Each row was made from one walk, in order. Every step used is in the known rows, and no mark comes twice. Write each row's walk.
(in the rows, 128 means zero)
Known rows:
gomu/fege/vugisi/sakipi/tokek/fotez/pato/zala: [107 112 126 168 106 130 135 122 180 154 102 100 118 121 157 187 206 131
  76 130 100 110  95  99 153 116  99 102 126  73 172 152 157 131 133 102
 123 146 111 138 124 101  77 135 120 123 101]
rebal/fege/gomu/sakipi/lugoka: [119  89 151 114 133 120  91 121 134 118  97 148 140 132 118 163  48  76
 151 104 115 106 108  92 134 108 133 171 115 153 115 187 114 136 173 119
 115 130 182 130 139 146 194 134  88 176 180]
loza/sakipi/gomu/fege: [113 119 138 110 204 137  71 138 184 103 213 132 108 103 121 122 148 140
  80 199  88 109 151  95 164 125  90 163 111 112 107 156 148 128 158  83
 142 106 113 130 153 156 118 171 111 101 153]
masaf/lugoka/fege/vugisi/sakipi/tokek/fotez: [135 147 143 130  93 104 186 114 161 172 131 152  45 120  90 166 181 146
 111 133 144 147  52 112 209  81  73  97 138  71 175 188 164 126 132  73
 105 142 100 131 148 115  87  94 134 114 101]
lugoka/pozo: [147 125 150 124 141 134 149 123 103  99 125 100 114 134 103 119 173 118
 140  89 133 116 154 155  84 114 110 116 144 154 104  96 117  77  80 138
  98 127 100 157 114 129  82 123 130 118 133]
gomu/sakipi/loza: [113 102 118  72  94 131  82 108 129  87 152 107 112 141 142 170 139 108
 166 126 105 151 142 116 109 132 171 151 123 135  93 156 166 151 127 111
 142 133 132 103 135 133 114 129 132 141 112]
savo/sakipi/gomu: [135 115 132 134 173 145  58 146 161 118 158 129 141 117  94 132 127 134
 108 194  51 160 121 120 157 159  95 150 115 150 146 139 160 135 147 108
 123 113 122 110 151 142 127 108 131 105 139]
pozo/lugoka/fege/vugisi/sakipi/tokek: [126 156 179 153 150  84 186 131 179 163 116 121  78 128  58 144  99 132
 103 102  72 172 154 104 214 110  78  90 124  66 173 153 150  87 127  61
 124 147 151 111 125 170  53 128 112 111 130]
rebal/fege/gomu/sakipi/loza/fotez: [127  67 135  93 126 130  88 100 134 109 135 127 131 149 116 159 120 100
 123 170  99  79 119 108  93 170 173 161 141 163  81 164 143 155 195 151
 175 118 136  97 120 121 169 129 125 166 139]
rebal/sakipi/gomu: [136 110 132 108 156 141  77 133 142 132 108 132 142 132 123  97 121 125
  91 141 100 153 152  94 161 130  98 102 104 150 125 115 152 134  99 136
 124 132 121 120 143 146 129 136 115 126 153]
tokek/sakipi/rebal: [ 88 141 142 143 148 122 140 125  97  95  71  96 121 125 177 120  72  98
 141  86 148 163  99 156 128 139 153 159 148 164 107  98 127 129 114 150
 113 147 109 140 135 155 172 151 108 114 111]
pato/fotez/tokek/sakipi: [127 151 130 176  98 156 185 181  87 126 113 103 120 117 194  91 181 150
 124  77 111 155 106 157  79  95 150  78 160 133 144 112 111 109  49 160
 124 141  95  97  59 114 152 146 145  65 138]
fege/gomu/sakipi: [143 104 149  93 126 159  85 128 130  44 137 118 115 104 109 147  95 104
 131 120 126 131 119  92 133 132 151 180 131 164  91 131 126 148 135  75
 138 110 150 123 132 117 151 154 111 126 145]
gomu/sakipi/rebal/fege/lugoka/masaf: [ 91 109 140  94 156 114 136 104 129 161  70 136 120 138 131 170  30  87
 150  53 115 115 130 102 141 161 163 187 125 103 113 161 125 142 138  91
 102 164 133 151 132 131 156  85  63 177 165]
fotez/tokek/sakipi: [127 190 134 127 113 132 177 183  93  84 119  83 110 112 170 104 141 121
 149  68 129 154 110 161  75  98 143 100 142 147 147 135 125 103  52 138
 113 121 104 135  98 146 162 137 116  68 140]
loza/sakipi/rebal: [ 93 130 142 126 205 117 158  93 109  98 105 143 116 116 142 110  72 135
 136 149 140 139 150 145 169 156 117 164 130 142 105  93 103 127 145 141
 134 150 127 114 155 129 115 137 152 135 107]
masaf/lugoka: [151 148 131  99  88 107 136 129 105 103 148 160 123 135  87 122 122 132
 160 124 183 150 118 136 132 112 122 132 140 130 112 138 105 134  95 155
 113 110 132 157 127 111 144 131 142 145 120]
gomu/fege: [116 133 143  96 120 139  74 137 126  93 149 107 144 131 125 127 125 121
 120 103 139 125 143 138 116 114 122 146 152 121 117 134 132 109  97 122
 109 124 100 171 110 151 136 156 118 112 135]
gomu/sakipi: [132 120 139  84 119 148 122 126 128  73 131 121 110 118 141 132 139 110
 138 102 122 139 134 117 123 136 146 135 135 132 108 128 123 144 114 101
 122 128 123 135 139 131 124 128 112 121 136]
fotez/loza/sakipi/tokek: [144 188  93 112 185 136 193 113 123 156 180 143 143  83 135 105 130 138
 110 192 117 147 150 139 116 137 109 102 105 120 149 102  88 136 113 150
 142  93 135  92 159 158  79 113 141 118  95]
zala/pato/fotez/loza/sakipi: [104 136  93 171 165 146 159 119 109 219 161 178 152 135 183  83 139 191
 120 163 156  90 124 140 124 135 142 106  93 136 114  58 117 166 132 190
 154 114 138  86  58 124 121 120 176 116 126]
fotez/pato/zala: [135 111 120 145 110 133 116 142 105 120 126 106 188 128 151 108 130 143
 130  96 170  85 167 125  78 131 121  90 124 138 133  79  84 135 106 160
 123 130 166 163 156 105 112 157 143 168 121]
gomu/sakipi/rebal: [101 114 142  99 138 153 134 102 112  68  77 125 113 121 160 156  90  96
 137  97 122 160 134 129 152 155 163 181 135 147 105 120 120 138 147 111
 115 147 129 139 163 121 131 129 112 135 106]
fege/lugoka/masaf: [146 139 116 110 114 102 108 149 127 147 110 134 127 138  72 115  58 126
 162  80 156 137 169 127 127 127 135 141 129  85 120 130 107 112  69  73
 102 137 132 136 102 129 128 100 115 151 160]
gomu/fege/lugoka/pozo: [162 119 157 120 130 136 103 127 142  81 150 124 104 120  98 157 143 100
 169  74 125 108 154 133 135  95 116 153 134 130 100 156 128  63  90 122
  83 130 107 175  72 122 136 143  83 117 165]
vugisi/fege/lugoka/pozo: [165 121 158 125 132 116 126 115 123 143 151 113 105 123  88 140 134 108
 175  75  66  91 160 144 117  87  97 144 134 108 119 112 111  56  87 131
 109 159 162 153  71 134 134 135  86 139 172]
sakipi/gomu/fege: [121 121 132 112 136 148  42 153 168 108 177 108 140 126 114 141 137 118
  91 149  93 125 155 105 148 113 106 158 121 120 127 168 150 108 125  94
 118 107 108 165 141 161 134 163  99 106 138]
pozo/lugoka/fege: [123 155 162 120 118  94 135 140 138 138 155 113 128 148  82  85  72 122
 145  84 141 131 171 126 144 108 109  89 150  90 133 130 132  87 120 101
 107 140 154 163 137 161 125 154 109 127 148]
masaf/lugoka/fege/gomu/sakipi/loza/fotez/pato/zala: [156  46 115 111  72 150  95 111 137  75 217 175 111 114 120 171 144 126
 123 162 197  66 126  70  90 141 184 150 120 166  84 149 147 178 252 110
 181  98 206 134 213  28 142 196 125 205 126]
fotez/loza/sakipi/rebal: [ 95 174 106 132 199 132 179  94  86 131 136 156 156 119 155 121  89 135
 139 156 136 151 131 137 142 168 136 168 111 152 108  87  98 139 154 164
 135 106 137 118 169 139 127 120 150 133 102]
lugoka/fege/vugisi: [121 148 154 136 150 116 130 159 128 135 128  98 112 142  98 116 120 158
 127  78 164  94 127 114 178 119  87 143 131 124 133 119 129  97  98  87
 105 126 112 179 160 155  95 127 156 133 128]
savo/sakipi/loza/fotez/tokek: [143 137 111 113 115 133 133 136 109  95 133 145 121 138 111 129 161 146
 147 191  71 174 145 185  88 177 156 114 145 152 155 147 157 112 156 163
 146 113 107  69  96  85 123  90 184 106 108]
masaf/lugoka/pozo: [165 131 146 110 108 116 166 116 102  88 154 152  90 128  80 137 181 121
 161 103 173 128 123 147 103 104 116 133 144 156  93 127 119  97  92 155
  99 106 111 167 121  95 102 125 123 135 128]
zala/pato: [108 133 128 115 113 124 106 137 122 146 101 120 138 155 138  99  79 142
 145  94 178  92 142 157 122 114 136 116 112 136 129  98 127 136 100 142
 118 133 136 152  72 158 130 112 145 129 122]
fotez/pato: [148 144 124 142  88 118 121 143 109 116 122 114 179 131 111 106 127 153
 149  96 197 136 143 131 123 109 121 112 118 140 132  98 107 144 115 159
 131 129 138 172 138 133 114 131 128 138 125]
zala/pato/fotez: [111  95 124 164 103 144 109 132 117 184  93 144 143 157 161  90 119 170
 121 108 168  96 140 156 126 106 140  98 125 124 128  74 110 135  95 169
 126 153 125 117  32 124 121 120 175 130 121]
savo/sakipi/rebal: [ 94 119 147 128 178 140 103 104 105  93  82 131 148 127 125 140  65 126
 139 145 101 179 112 163 164 179 125 175 144 167 135 103 136 130 153 147
 110 150 114 119 139 122 134 105 145 127 106]
pato/fotez/tokek/sakipi/savo: [133 122 136 179  92 150 207 163 105 133 131  87 144 118 186 108 220 141
 106 107 106 130 126 152  78 102 141  91 146 137 176 124 139 115  54 163
 153 137  82  85 121 130 135 143 141  76 122]
tokek/fotez/loza: [133 188  80 123  76 124 143 122  97 171 125 113 165 151 152 108 164 125
 152 129 151 142  82 142 103 121 140  98 135 120 140 126 122 129  92 159
 107 104  95 151 126 136 164  87 141 114 104]
rebal/fege: [111 133 145 103 141 113 125 122 100 161 115  96 172 150 128 106 103 131
 134  93 133  86 130 143  99 122 103 101 148 126 133 127 102 123  85 178
 110 136 116 162 114 177 148 102 133 149 148]

Which walk is each row?
[ 67 173 103 128 181 107 198  72  95 206 115 128 171 149 192 115 123 129
 139 160 131  92  64 138 130 159 126 130 128 130 134 126 122 148 156 203
 121 133 100 139 150 146 175  75 135 134 109]
tokek/fotez/loza/sakipi/rebal/fege
[ 61 116 149 203 137 149 158 147  90 172  56 106 147 139 208 123  50 134
 113  67 138  75  68 152 100 102 176 138 124 177 143 122 130 123 121 197
 133 158 137 112   6 131 207 138 126 105 146]
zala/pato/fotez/tokek/sakipi/rebal/fege/gomu
[129 133 126  97 111 114  65 147 144 127 144 132 123 132  84 138  78 116
 141  84 148 136 165 121 126 120 140 167 138  72 113 156 139 107  87  58
 100 132 116 165  93 132 144 133  86 135 171]
gomu/fege/lugoka/masaf
[ 99 127 163 126 152 121  98 137 142 103 117 120 104 143 112 180 160 142
 106 100  94 148 107 103 185 129  96 173 136 119 111 154 170 122 123  88
 122 126  95 145  91 149 115 142 128 101 148]
gomu/fege/vugisi/sakipi
[148 179  81  95  79 156 174 110 142 160 130 122 117 101 171 145 183  90
 125 152 105 165  88 124 109 123 161  90 121 102 167 153 129 150 115 117
 117 104 102 124 157 131 115  78  99  99  78]
gomu/sakipi/tokek/fotez/loza
[153  97 103 121  89 118 117 102 114 141  87 153 168 162 129  96 156 148
 128 152 192 155 157 130 124 149 162  84 117 167 100  84 163 165 167 220
 173 145 120 111 129 101 118 133 140 165 124]
rebal/sakipi/loza/fotez/pato
[163 162 119 158 134 145 176 206 136 102 124 117  86 110 149  86 182 116
  83 143  89 148 137 142  97 135 146  99 125 149 150 156 112 103 123 122
 142 100  88 120 131 130 172 138 112  57 136]
loza/fotez/tokek/sakipi/gomu
[128 191  96 154 109 113 196 118 138 200  89 121 117 134 127 167 193 130
 111 150  85 183  65 121 172 129 109 101 112  93 176 152 146 132 105 124
 119 111  93 102 116 148  91  63 145  99  80]
fege/vugisi/sakipi/tokek/fotez/loza
[108 145 152 130 139 120 100 158 146 104 126 100 117 149 101 153 141 137
 124 106 134 118 126 116 180 133 106 189 136 120 103 141 138 101  87 113
 111 119  85 179 108 155 117 149 136 115 125]
gomu/fege/vugisi
[164 146 136 138 106 134 230 169 111  96 123  97 118 118 160  94 214 116
  92 131 130 120 145 170  71 136 154  96 147 155 167 137 126 116 105 154
 162 109  72 116 162 135 155 130 125  77 117]
loza/fotez/tokek/sakipi/savo
[146 109 155  85 129 159  96 107 153 107 165 104  97  71 109 168  96  90
  95 145  35 123 139 106 113 102 123 168 135 104 141 126 121 124 139  65
 166 140 189 103 127 142 113 165  73 125 132]
vugisi/fege/gomu/sakipi/tokek
[138  89 114  87 101 134 114 106 133  90 133 142  93 145 133 141 168 107
 134 161 110 140 151 134 104 171 183 136 136 135  86 141 140 148 173 130
 161 122 112  97 137 107 125 128 144 141 105]
gomu/sakipi/loza/fotez
[127 103 147 139 187 110  90 123 137 100 163 168 108 107  93 109  24 131
 135 147 172 101 142 108 170  78  79 156 112 135 121 137 116 107 188  63
 126 133 193 109 180 137 141 170 140 157 173]
loza/sakipi/lugoka/fege/gomu
[146 108 102 124  74 157 155 115 163 134 110 104 125  96 192 141 187 102
 113 130 129 101 122 114  91 124 148  66 123  95 173 129 112 157 127 113
 123 149 144 133 176  86  90 122 103 140  83]
gomu/sakipi/tokek/fotez/pato/zala
[125 188  88 121 145 115 174 107 113 164 164 140 137 129 160  92 174 146
 147 179 148 121  85 131 126 137 127 110 127 112 126 114 123 145 117 156
 130 103 106 121 138 129 150  90 153  99 115]
tokek/fotez/loza/sakipi
[159 157  96 149  55 113 156 125 149 158  98  97 150 116 125 108 161 134
 126 138 187 141 115 146 133  85 121  65 125  94 184 127 113 136 107 148
 122 149 105 147 145 126  90  93 114 118  78]
sakipi/tokek/fotez/pato
[131 181 103 113 180 129 164 121  98 142 181 145 153 113 142  98 135 149
 136 162 140 127 132 129 113 146 118 128 113 143 113  89 108 144 120 156
 141  90 132 118 148 147 127 125 152 118 128]
fotez/loza/sakipi
[111 159 142 117 109  72 139 143 137 161 119 121 127 162  59  92  64 116
 135  98 124 174 186 130 107 147 141 116 150  66 112 119 131 101  81  76
 118 134 140 142 102 143 102 124 105 130 147]
pozo/lugoka/masaf
[135 124  99 149 138 125 186 107 159 155 141 121 130  92 174  95 175 142
 107 181 154  76 131 134 107 127 101  51 124  85 167  98  91 145 123 147
 139 151 141 107 170  90  71 129 145 144  87]
loza/sakipi/tokek/fotez/pato/zala
[125 134 165 122 130 107 149 132 120 128 155 164  75 135  80 169 140 166
 132  92 154 140  83  96 200 102  80 149 128 121 124 159 164 139 143  85
 115 125 133 151 149 122 114 129 144 134 147]
masaf/lugoka/fege/vugisi/sakipi
[132  69 102 149 120 134  88 113 123 128 141 141 182 143 135 136 159 151
 128 200 117 108 149 150  70 205 155 107 131 158 124  89 140 160 199 189
 163 127 154  89 146  63 117 130 178 176 104]
savo/sakipi/loza/fotez/pato/zala
[157 100 113 156 117 142 150 142 107 125 103 142 169 134 145  84 160 139
 102 130 171  78 176 144  75 169 135  77 137 139 123  64  56 136 145 177
 141 127 146 157 159  74 121 153 156 168 113]
loza/fotez/pato/zala
[123 118 114 125 107 107 121 131 117 120 121 109 107 154 151 111 154 106
 139 142 144 148 121 164  75 152 174 116 152 149  87 121 148 132 135 163
 158 125  96  96 111 141 165 147 141 119 110]
tokek/sakipi/loza/fotez
[126 118 105 153  72 123 126 128 118 141  97  99 173 143 171 104 163 136
 138 110 176  76 109 130  88 123 128  73 137 108 148 101 103 137 105 154
 110 144 139 168 147  88 132 129 144 152 106]
tokek/fotez/pato/zala
[166  76 108 132  75 136  85 116 141  68 139 139 130 125 101 160 139 123
 133 174 164 127 134  98 118 158 198 172 112 172  76 137 149 175 225 129
 193 112 153 106 146  84 140 154 120 154 119]
fege/gomu/sakipi/loza/fotez/pato
[122 148  87 168 166 159 184 109 131 235 152 174 138 106 174  93 135 177
  92 187 137 108 142 151 123 120 130  77  85 115 153  65  97 157 122 184
 157 117 137  64  66 135  72 114 165 118  94]
zala/pato/fotez/loza/sakipi/tokek
[146 153 105 148  52 110 134 134 122 138  98 102 162 146 135 101 163 145
 156 107 209 129  96 138 131  98 130  91 132 118 146 121 128 148 115 156
 117 147 102 173 129 120 138 102 127 119 110]
tokek/fotez/pato
[127 117 135 136 143 110  82 132 127 119  97 170 144 139 105 135  68 118
 164 145 101 186 122 158 160 132 108 146 121 141 153 137 132 121 150 135
  96 144 156 109 138 130 153 108 141 141 147]
savo/sakipi/lugoka
[156 113 140  97 129 163 110 120 158  59 132 113 102  75 102 153  92  93
 106 147 100 147 138 103 130 122 140 149 125 139 131 143 109 132 126  69
 137 114 152 100 148 128 104 143 100 122 112]
fege/gomu/sakipi/tokek
[133  96 152 140 160 130  33 130 133 100 142 156 146 118  78 141  18 121
 144 144 132 140 109 125 163 104  90 165 125 162 153 149 151 113 197  71
 108 134 188 115 170 125 168 139 131 154 175]
savo/sakipi/lugoka/fege/gomu
[147 107 140 126 169 149  13 157 199 105 186 150 134 103  88 171  99 117
 134 182  53 151 122  99 207 135 106 189 105 128 145 195 167 119 158  93
 110 118 129 124 115 134 179 133  86 107 172]
savo/sakipi/gomu/fege/lugoka
[ 75 120 149 149 163  60 142 135 127 224  47 152 117 188  83 168  77 126
 116  67  90 136 119 109 154 127  85 151 118  80 138 170 156 128 129  82
 102 155 137 125 111 164 114  76 123 177 184]
rebal/fege/vugisi/sakipi/lugoka/masaf
[115 114 152 157 180 127  97 156 166 146 146 117  89 134  95 161 144 156
  80 116  78 118 122  68 213 113  58 140 101 118 147 164 172 114 157  35
 123 124 124 135 171 166  87 125 135 112 155]
lugoka/fege/vugisi/sakipi/gomu
[129 133  91 187 158 122 165 120 103 195 143 210 153 130 155 104 130 153
 138 169 122 158 133 130 142 119 122 114 101 118 122 103  76 132 151 178
 137 125 157  72 124 116 136 138 174 149 138]
pato/fotez/loza/sakipi/lugoka
[134  68 133  86 105 137  63  97 141 101 168 124  97 129 107 168 132  99
 120 184  41 106 141 112  92 149 173 192 146 132  81 130 158 135 207 101
 200 134 175  89 114 109 161 172 118 152 137]
vugisi/fege/gomu/sakipi/loza/fotez
